Known rows, with every way that one mark hangs from another
Z[U]: 1.36,4.10,1.14,-4.67,4.01,-1.91,-3.03,-2.53,-5.52,0.21,0.10,0.52,2.70,3.35,0.99,-1.08,2.37,-2.30
S[E Y[U V]]: 1.06,-1.50,-0.11,2.04,-0.17,-0.12,-0.28,2.63,3.15,0.60,-2.09,-1.56,1.99,-0.28,-2.18,0.72,-0.31,-0.79
S[Y]: 1.21,2.13,-1.71,-3.38,0.17,-2.91,-6.59,-0.41,0.03,0.53,0.33,-0.23,0.86,-0.43,-1.43,0.08,3.58,2.04
U[L Y[V]]: -0.40,-0.95,0.59,-0.09,-0.90,1.36,3.27,4.02,0.73,-2.88,-0.75,0.41,-2.70,-1.64,3.23,-0.03,-1.17,-1.89
S[E Y[U[L] V]]: 0.61,-2.23,-0.21,1.87,-0.83,0.16,0.79,3.82,3.19,0.09,-2.68,-1.60,1.27,-0.34,-0.33,-0.46,-0.80,-0.57
E[S[Y[U[L] V]]]: 1.54,-1.85,0.21,-0.35,1.19,0.15,-0.58,-0.26,1.15,0.38,5.65,0.59,-2.56,-0.69,-0.64,-1.16,1.58,2.02
Z[U[L Y[S]]]: -0.99,0.36,0.51,-3.48,0.08,-3.24,0.56,-0.82,-3.31,-1.24,-0.93,-0.21,-0.12,0.18,2.32,-0.96,0.26,-1.52
N[Z[U]]: 0.86,5.37,-1.57,-3.19,5.11,1.86,-1.53,-2.01,-4.02,2.21,0.80,1.94,5.21,1.19,-0.88,1.43,0.75,0.94
N[Z[U[Y[V]]]]: 0.54,3.74,-1.27,-2.18,4.83,2.10,0.90,-0.36,-2.69,1.10,0.86,1.52,3.66,-0.47,-1.11,2.42,-0.15,0.14
D[Y[V]]: 0.05,-0.72,-1.17,-0.48,0.23,3.03,-0.94,0.24,-2.42,0.12,0.49,-0.84,-1.08,-0.18,0.32,-0.14,1.96,2.20
Z[U[L Y]]: -0.20,1.30,0.68,-4.35,1.74,-2.30,0.26,0.10,-4.27,-1.28,-0.21,0.25,0.34,0.73,2.77,-0.81,0.54,-2.81
Z[U[Y[S V]]]: -0.06,0.94,1.38,-2.47,1.76,-2.59,0.67,-1.41,-2.62,-1.44,-0.57,-0.65,0.13,0.37,0.09,0.39,0.99,-2.19
S[E]: 0.60,1.57,0.81,-0.36,0.28,0.50,-0.67,0.21,-1.83,0.99,-2.42,0.31,4.51,2.19,-1.05,1.45,-0.59,-2.02
U[L Y[S]]: -2.28,-1.69,-0.68,-0.17,-4.22,-1.60,1.24,0.94,0.88,-1.57,-1.00,0.44,-2.51,-1.91,2.12,0.28,-1.28,0.44
Z[U[Y[S[E] V]]]: -0.20,0.31,1.45,-1.91,1.43,-2.46,1.59,-0.90,-2.46,-1.20,-1.51,-0.97,1.14,0.23,-0.38,0.64,0.12,-2.65
Y[S U V]: -0.58,-0.54,1.30,5.46,-0.47,2.08,1.29,-1.51,3.76,-0.19,-0.28,0.18,-1.75,2.04,0.14,-0.80,-1.23,0.01
S[E Y[U]]: 0.63,-0.85,-0.98,0.66,-1.08,-1.69,-2.61,1.14,2.03,1.86,-1.43,-0.96,2.83,0.05,-2.68,1.14,-0.22,-0.29
U[L Y[S[E] V]]: -2.05,-3.16,0.44,1.82,-3.74,-0.09,4.99,3.42,2.15,-2.58,-3.13,-0.79,-2.08,-2.36,2.04,0.44,-2.56,-0.87
D[Y[S U V]]: -1.62,-3.13,-1.20,3.37,-2.01,2.76,0.34,-1.35,0.58,1.02,0.63,-1.09,-2.38,-0.23,-0.19,-0.54,-0.03,3.25
L[U[Y[S[E] V]]]: 0.10,2.96,1.53,0.39,-2.46,1.11,3.61,-1.92,-0.60,0.34,-2.07,0.59,0.39,-1.78,-2.41,0.61,-3.15,-0.33

Rows
0.32,3.76,1.43,-0.11,-2.10,1.04,2.49,-2.46,-0.72,0.07,-1.05,0.92,-0.61,-1.78,-2.02,0.18,-2.36,0.27  L[U[Y[S V]]]
-1.36,-1.56,1.05,5.45,-1.45,2.44,2.86,0.09,3.84,-0.92,-1.20,0.19,-2.67,1.73,2.57,-2.44,-1.93,0.29  Y[S U[L] V]
0.42,4.06,-1.67,-2.84,4.32,1.43,-0.26,-1.12,-3.22,1.71,1.10,1.79,4.07,-0.39,-1.32,2.66,-0.10,0.45  N[Z[U[Y]]]
-1.62,-1.34,0.38,4.75,-2.64,-0.05,0.18,-2.71,2.47,1.98,-1.34,0.41,1.63,2.27,-1.43,0.76,-2.68,-0.26  Y[S[E] U]
1.34,0.60,-0.66,0.60,1.03,-0.26,-3.35,1.04,2.84,0.10,0.82,-0.43,-0.96,-0.07,-0.78,-0.48,1.88,0.78  S[Y[U V]]
-2.01,-0.80,-0.20,3.64,-2.83,0.22,-0.46,-2.08,2.23,0.89,-0.16,1.15,-1.31,1.99,1.91,-1.62,-1.80,1.04  Y[S U[L]]
1.93,-1.35,0.24,-0.35,1.69,0.08,-1.35,-1.06,1.10,0.76,6.03,0.52,-2.06,-0.56,-1.80,-0.37,2.02,1.92  E[S[Y[U V]]]
0.47,0.45,-1.67,-0.77,-0.58,-1.53,-4.61,0.53,1.71,0.72,0.83,0.10,-0.68,0.01,0.45,-1.13,1.55,1.40  S[Y[U[L]]]
-0.48,1.34,0.68,-3.29,1.06,-3.63,-0.92,-2.50,-3.37,-0.47,-0.02,-0.04,0.79,0.40,-0.14,0.75,0.97,-1.80  Z[U[Y[S]]]
2.13,-0.56,0.02,-2.15,1.58,-0.73,-2.00,-1.02,-0.12,0.27,5.14,0.31,-1.50,-1.04,-1.85,-0.35,2.92,2.49  E[S[Y[V]]]
1.52,-0.93,-0.33,-1.27,0.98,-1.00,-2.95,-2.13,0.36,1.64,6.51,0.95,-1.35,-0.48,-2.19,0.03,1.94,2.33  E[S[Y[U]]]
0.66,0.34,1.61,3.75,1.86,4.54,2.48,2.23,1.76,-1.00,0.38,1.11,-1.74,2.78,3.44,-2.25,-1.36,-2.32  Y[U[L] V]
-2.16,-2.55,-2.15,2.09,-3.14,1.26,-1.86,-2.96,-0.42,2.32,1.42,-0.44,-1.51,0.09,-0.67,-0.07,0.09,3.71  D[Y[S U]]
-1.08,-1.83,0.72,1.91,-2.37,-0.59,2.76,0.92,2.13,-1.50,-1.84,-0.67,-0.71,-1.91,-1.57,2.64,-1.54,-1.22  U[Y[S[E] V]]
-1.81,-2.20,0.18,1.21,-3.11,-0.12,3.51,2.53,1.97,-2.79,-1.70,-0.18,-3.39,-2.26,2.66,-0.26,-1.46,-0.06  U[L Y[S V]]
0.28,0.91,1.29,-3.47,2.38,-1.25,1.84,1.28,-3.49,-2.24,-0.63,-0.20,-0.36,0.49,3.11,-1.26,0.53,-3.18  Z[U[L Y[V]]]
1.26,-0.41,-0.33,-0.58,-0.02,-1.22,-1.28,2.85,1.43,-0.19,-3.23,-1.97,2.63,-0.92,-2.14,0.78,1.02,0.04  S[E Y[V]]
-0.70,-2.58,-1.07,2.02,-0.53,4.42,1.15,1.27,-0.81,0.31,0.97,-0.45,-2.52,0.31,2.07,-1.48,-0.04,1.47  D[Y[U[L] V]]
0.05,-1.59,-1.13,0.69,-1.68,-1.46,-1.47,2.34,1.96,1.24,-2.01,-0.88,2.16,-0.23,-0.80,0.10,-0.65,-0.20  S[E Y[U[L]]]
